In the rows, 128 means zero.
Known rows, with every step that occurs:
kopu/tidu: [167 131 104 160 157 141 132 125 135 114 104 122 138 115 128 117 113 157
 123 143 138 131 129 120 121  88 129 163 132 120 111 132 164 120 125 179
 121]
bomi/reruv/zupevum: [109 110 163 134 169 134 130 136 146 156 146 100 136 106 155 106 141 166
 106 156 100 137 136 134 149 105 140 154 151  80 148 169 133 119 137 119
 191]
tiga/nebe/ruleva/bavak/tidu/kopu: [188  99 190  46 245  68 164  37  58 210  98 151  92 205  85 201  99  79
 101  92 148 114 114 122 181 146 157 145 134  87 172 126 117 138 136 121
  91]
zupevum/fulo: [132 114 161  99 128 139 122 138 103 149 124 121 107 129 126 124 114 133
 104 118 112 138 152 105 148 161 163 125 158 133 146 137 130 124 137 136
 117]
fulo/zupevum/nebe/ruleva/bavak/tidu: [206  64 148  32 219 110 205 108  67 158 104  92 135 162 110 180 152  70
  59 110 100  71 128 131 229 184 148 124 174  82 161 130 138 148 151 114
  70]
nebe/zupevum/fulo: [138 126 158 123 122 135 136 121  99 136 124 130  92 133  92 147 111 131
 127  83 115 132 171  93 166 162 139 104 136 100 163 113  94  90 129 135
 123]
zupevum/bavak/ruleva: [115 149 158 100 177 109 151 102 121 125 123 125 151 122 130 135 125 132
 137 132 157 128 124 140 114 115 114  77 158 102 172 148 155 121 130 130
 128]
bomi/nebe/zupevum: [110 139 128 144 107 124 133 110 113 115 121 128 117 109  79 126 161 126
 143  72 139 134 168 116 124 119  82 137  95  84 127  95  76  86 131 130
 134]
ruleva/nebe: [147 111 125 128 101 117 118 143 139 142 100  96  83 108 131 156 130 121
 121 132 141 126 130 112 129 127 144 144 142 113 105  99 130 142 139 161
 110]
bavak/ruleva/nebe/tiga: [175 148 173  76 139  95 142 117 128 150 118 142  64 103 136 145 118 110
 159 137 154 146  96 105 136  84 133  68 143 103 121  49  98 141 116 185
  90]
tiga/nebe: [131 131 146 110 149 101 137  92 128 157 153 148 103 141 110 124  98 108
 124 130 157 132 128 103 136 128 134 135 132 131 151 132 148 102 113 145
 130]
ruleva/bavak: [148  90 164 123 147 120 143 138 105 126  97 107 129 153 135 158 108 103
  94 139 140 102 125 146 151 150 149 126 119 105 129 135 138 130 131 120
 116]
bavak/ruleva: [155 148 143 106 159 114 143 118 142 134 125 149 122 117 135 125 129 137
 161 123 136 132 119 125 112  98 135  79 144 110 157 124 119 115 123 140
 112]
ruleva/nebe/tiga: [152 127 154  98 103 105 125 129 112 145 117 124  70 109 132 144 117 105
 121 141 143 138 107 111 154 113 130 123 125 123  94  53 109 151 121 168
 103]
nebe/zupevum: [139 137 127 152 125 126 138 117 126 118 128 137 107 129 100 149 127 126
 151  97 122 125 149 118 142 132 101 110 102 104 142  99  93  93 114 123
 135]
reruv/bomi: [ 91 125 121 113 140 115 115 156  99 132 155 125 144 110 121 184 143 103
 157 106 136 113 138 124 121 128 112 131 142 121 135 141 119 152 117 128
 122]
tiga/nebe/ruleva: [152 129 149  77 173 108 170  77 123 164 143 155  96 160 100 129 121  78
 173 106 143 148 134 118 161 133 109 139 132 127 156 135 116 115  94 125
 125]
vipe/tiga/nebe/bomi: [ 77 124 161 111 181 117 158 111 114 160 162 149 120 185 112  86 161 142
 159 111 159 133 174 105 153 132 124 187 153 134 156 134 187  81 105 177
 155]
vipe/tiga/nebe/bomi/reruv/zupevum: [ 59 115 201 123 218 125 158 116 136 191 177 119 131 166 141  61 169 180
 131 139 127 144 185 111 174 107 140 211 180  88 180 174 191  73 112 173
 217]
nebe/bomi/reruv/zupevum/fulo: [ 86 100 182  97 194 121 126 169 108 181 135 106 140 133 143  96 178 183
 102 124  95 153 198  99 177 135 188 171 169  88 179 186 149  88 161 161
 189]
fulo/zupevum/nebe: [115 100 104 101 137 124 158 125 117 145 153 117 123 130 101 133 146 102
  83 123 103 121 153 106 170 192 154 136 153 119 138 119 174 118 149 126
 114]
tiga/nebe/bomi/reruv: [139 101 129 106 193  80 130 122 141 175 173 149 131 162 120 106 143 158
 128 136 135 155 165 106 133 117 158 176 119 102 177 155 153  90 136 147
 181]
ruleva/nebe/zupevum: [152 126 124 154  96 113 128 128 140 135  98 110  60 111 101 173 125 124
 147 100 135 123 157 105 140 131 114 129 115  87 122  68  95 109 122 157
 123]
bavak/tidu: [163 133 137 101 168 118 131 114  90 135 124 122 136 111 139 136 127 149
  89 126 123  84 106 115 137  99 128 110 153 116 143 134 109 132 142 141
 103]
fulo/zupevum: [128 135 135 126 138 137 127 130 111 149 145 115 156 148  94 134 148 115
 106 126 118 102 134 110 140 160 124 128 133 135 137 135 132 111 136 121
 130]
tiga/nebe/zupevum/bavak/tidu: [134 155 173 102 198  89 153  44  68 141 151 128 124 123  91 158  93 117
  77 102 170  82 132  99 166 117  90 104 141  79 195 134 143  78 121 139
 123]
vipe/tiga: [107 119 160 133 134 164 146 123 126 120 135 113 129 154 136 104 144 150
 140 130 118 123 138 139 136 136 110 153 167 125 127 123 148 135 108 137
 136]
tiga/nebe/bomi/reruv/zupevum: [ 80 116 168 111 216  89 142 124 133 195 165 136 135 141 130  86 157 160
 121 141 136 150 175  99 161  96 153 184 139  88 184 176 167  68 132 164
 210]
zupevum/bavak/ruleva/nebe/bomi/reruv: [138  96 140  98 192  72 131 139 145 155 105  87 129 123 146 142 169 169
 141 143 147 150 170 128 113 111 151 135 158  58 177 139 165 124 159 174
 158]

Rows:
[167 126 140 110 137 103 133 134 161 149  97 118  78 104 142 150 135 131
 163 126 149 129 125 111 109  92 145  93 159  97 140  95 112 130 133 173
 102] -> bavak/ruleva/nebe
[ 45 112 162 122 206 101 138 138 110 151 135  88 186 127 150 102 185 172
 103 149 127 140 184 137 164 120 129 184 150  74 174 198 189  99 156 141
 215] -> nebe/bomi/reruv/zupevum/bavak
[ 82  94  89  94 149  88 169 153 122 128 127 135 108 128 126 123 176 131
 127  97 123 149 183 115 166 156 163 164 131 110 134 115 186 111 150 155
 126] -> zupevum/nebe/bomi
[ 79 113 146 128 194 109 133 158 132 163 142 113 158 129 150  99 186 180
 125 138 111 146 176 124 158 102 146 184 139  87 155 169 148  95 149 149
 205] -> nebe/bomi/reruv/zupevum
[215  87 169  64 208 112 170 101  74 137  84 100 134 161 137 175 129  93
 104 113 128  79  99 150 185 124 126 113 148  94 151 141  90 151 131 119
  78] -> nebe/ruleva/bavak/tidu
[ 80 146 190 104 173 102 153 114 132 157  92  80 108  83 151 145 140 129
 125 145 171 121 140 122 148  93 119 107 187  71 156 138 175 111 136 178
 136] -> reruv/zupevum/bavak/ruleva/nebe
[121 114 110 118 126  91 123 166 130 156  95 113  98 132 125 147 175 137
 148 118 154 130 168 106 137 121 146 173 125 119 116 101 145 117 147 188
 128] -> ruleva/nebe/bomi
[105 127 178 118 154 143 154  88 126 151 162 138 102 163 119  99 112 130
 133 124 145 128 142 117 142 134 120 162 169 128 150 132 166 111  93 150
 141] -> vipe/tiga/nebe
[105 117 117  75 151 115 140 130  90 136 136 121 144 112  96 162 204  74
 200  55 131 135 160 138 126 121  71 163 140 103 126 134  67 163 121 119
 124] -> reruv/bomi/nebe/ruleva
[133 130 131  99 161  76 139 157 140 156  95 127  91 126 131 148 178 147
 187 112 163 133 160  97 115  92 153 119 144 102 146  97 129 105 143 200
 121] -> bavak/ruleva/nebe/bomi
[201  88 213  54 236 130 197  65  73 164 126 112 109 198 127 142 117  91
 110 110 142  77 110 135 198 127 112 148 193  94 171 146 139 134  98 142
  95] -> vipe/tiga/nebe/ruleva/bavak/tidu
[ 87 124 155 100 127 123 109 143  61 138 140 117 114  92  67 174 170 109
 153  29 135 123 201  90 139 148 109 142 144  78 150 122  74 111 134 140
 124] -> reruv/bomi/nebe/zupevum/fulo
[176  57 136  61 172 112 201 118 103 144 112  99 121 181  99 172 152  43
 101 109  99 115 150 142 219 219 149 139 149  91 152 123 150 137 134 101
  93] -> fulo/zupevum/nebe/ruleva/bavak
[169  48 124  61 161 109 205 121 113 123  92 108  91 156 127 168 131  58
 117 109 110 138 145 158 209 190 157 136 144  87 135 112 151 159 123 105
  89] -> zupevum/nebe/ruleva/bavak
[160  96 169  99 207  91 120  91  59 175  81 123 127 172 113 206 100 129
  60 114 135  91 111 134 152 137 172 139 128  87 140 127 125 145 164 124
  95] -> ruleva/bavak/tidu/kopu
[176 100 126 105 184  76 126 162 164 162 112 113 100 127 150 139 178 182
 164 133 129 153 163 110 105  91 167 132 146  72 164 119 124 119 154 187
 147] -> bavak/ruleva/nebe/bomi/reruv
[129 133 154  91 181 113 138  89  69 124 120 102 166 110 139 151 125 144
  58 137 144  84 112 134 141 114 113 115 159 104 160 159 157 138 149 132
 114] -> zupevum/bavak/tidu
[ 75 118 123 107 133 115 109 147  88 130 142 115 148  91 107 159 180 110
 150  81 148 121 157 124 101 116  95 162 135 104 115 136 103 146 134 132
 129] -> reruv/bomi/nebe
[161  80 110 123 146  88 108 164 151 157 109  99 106 133 144 140 175 170
 132 147 117 153 171 118 125 122 161 191 131  88 130 119 135 131 160 173
 156] -> ruleva/nebe/bomi/reruv
[110 112 191 109 191 101 137 120 151 163 109  67 117  82 171 135 136 165
 109 170 135 135 141 134 135  89 135 124 192  39 175 156 167 122 147 158
 170] -> bomi/reruv/zupevum/bavak/ruleva/nebe
[104 142 146 144 135 118 145  92 101  99 126 112 135 129 102 153 121 122
 121 103 147 120 159 133 145 157  82 109 115  94 155 123 137  96 117 111
 146] -> nebe/zupevum/bavak
[134 134 177 106 142 113 144  89 106 170 143 151  69 144  75 142  83 110
 118  80 140 135 170  68 171 160 143 113 138 103 186 116 118  63 112 146
 129] -> tiga/nebe/zupevum/fulo
[ 28 108 124  93 173  93 178 160 118 150 127 129 118 100 137 111 186 129
 125 103 126 143 190 112 201 137 156 172 149  98 137 133 200  88 146 172
 157] -> reruv/zupevum/nebe/bomi
[145  98 101  68 156 122 191 109 120 149 142 119 119 152  92 140 171  73
 131  98  89 142 159 121 195 204 132 141 153 116 147 124 138 139 127 106
 108] -> fulo/zupevum/nebe/ruleva
[134  94 114 125 170 107 116 153 133 143 142 124 152 151 135 111 171 176
 131 133 106 151 167 125 124 121 152 171 118  99 153 149 133 112 152 136
 175] -> nebe/bomi/reruv
[ 71 149 190  94 203 121 149  99  63 144 121  90 166  89 152 131 137 146
  59 140 151  70 117 127 178  93 102 126 183  92 160 178 168 116 146 143
 141] -> reruv/zupevum/bavak/tidu
[115 113 170 104 202  83 135 165 162 188 109 102 104 105 159 120 185 184
 163 139 129 145 172 107 139  68 158 145 170  53 165 140 137  99 152 196
 181] -> bavak/ruleva/nebe/bomi/reruv/zupevum
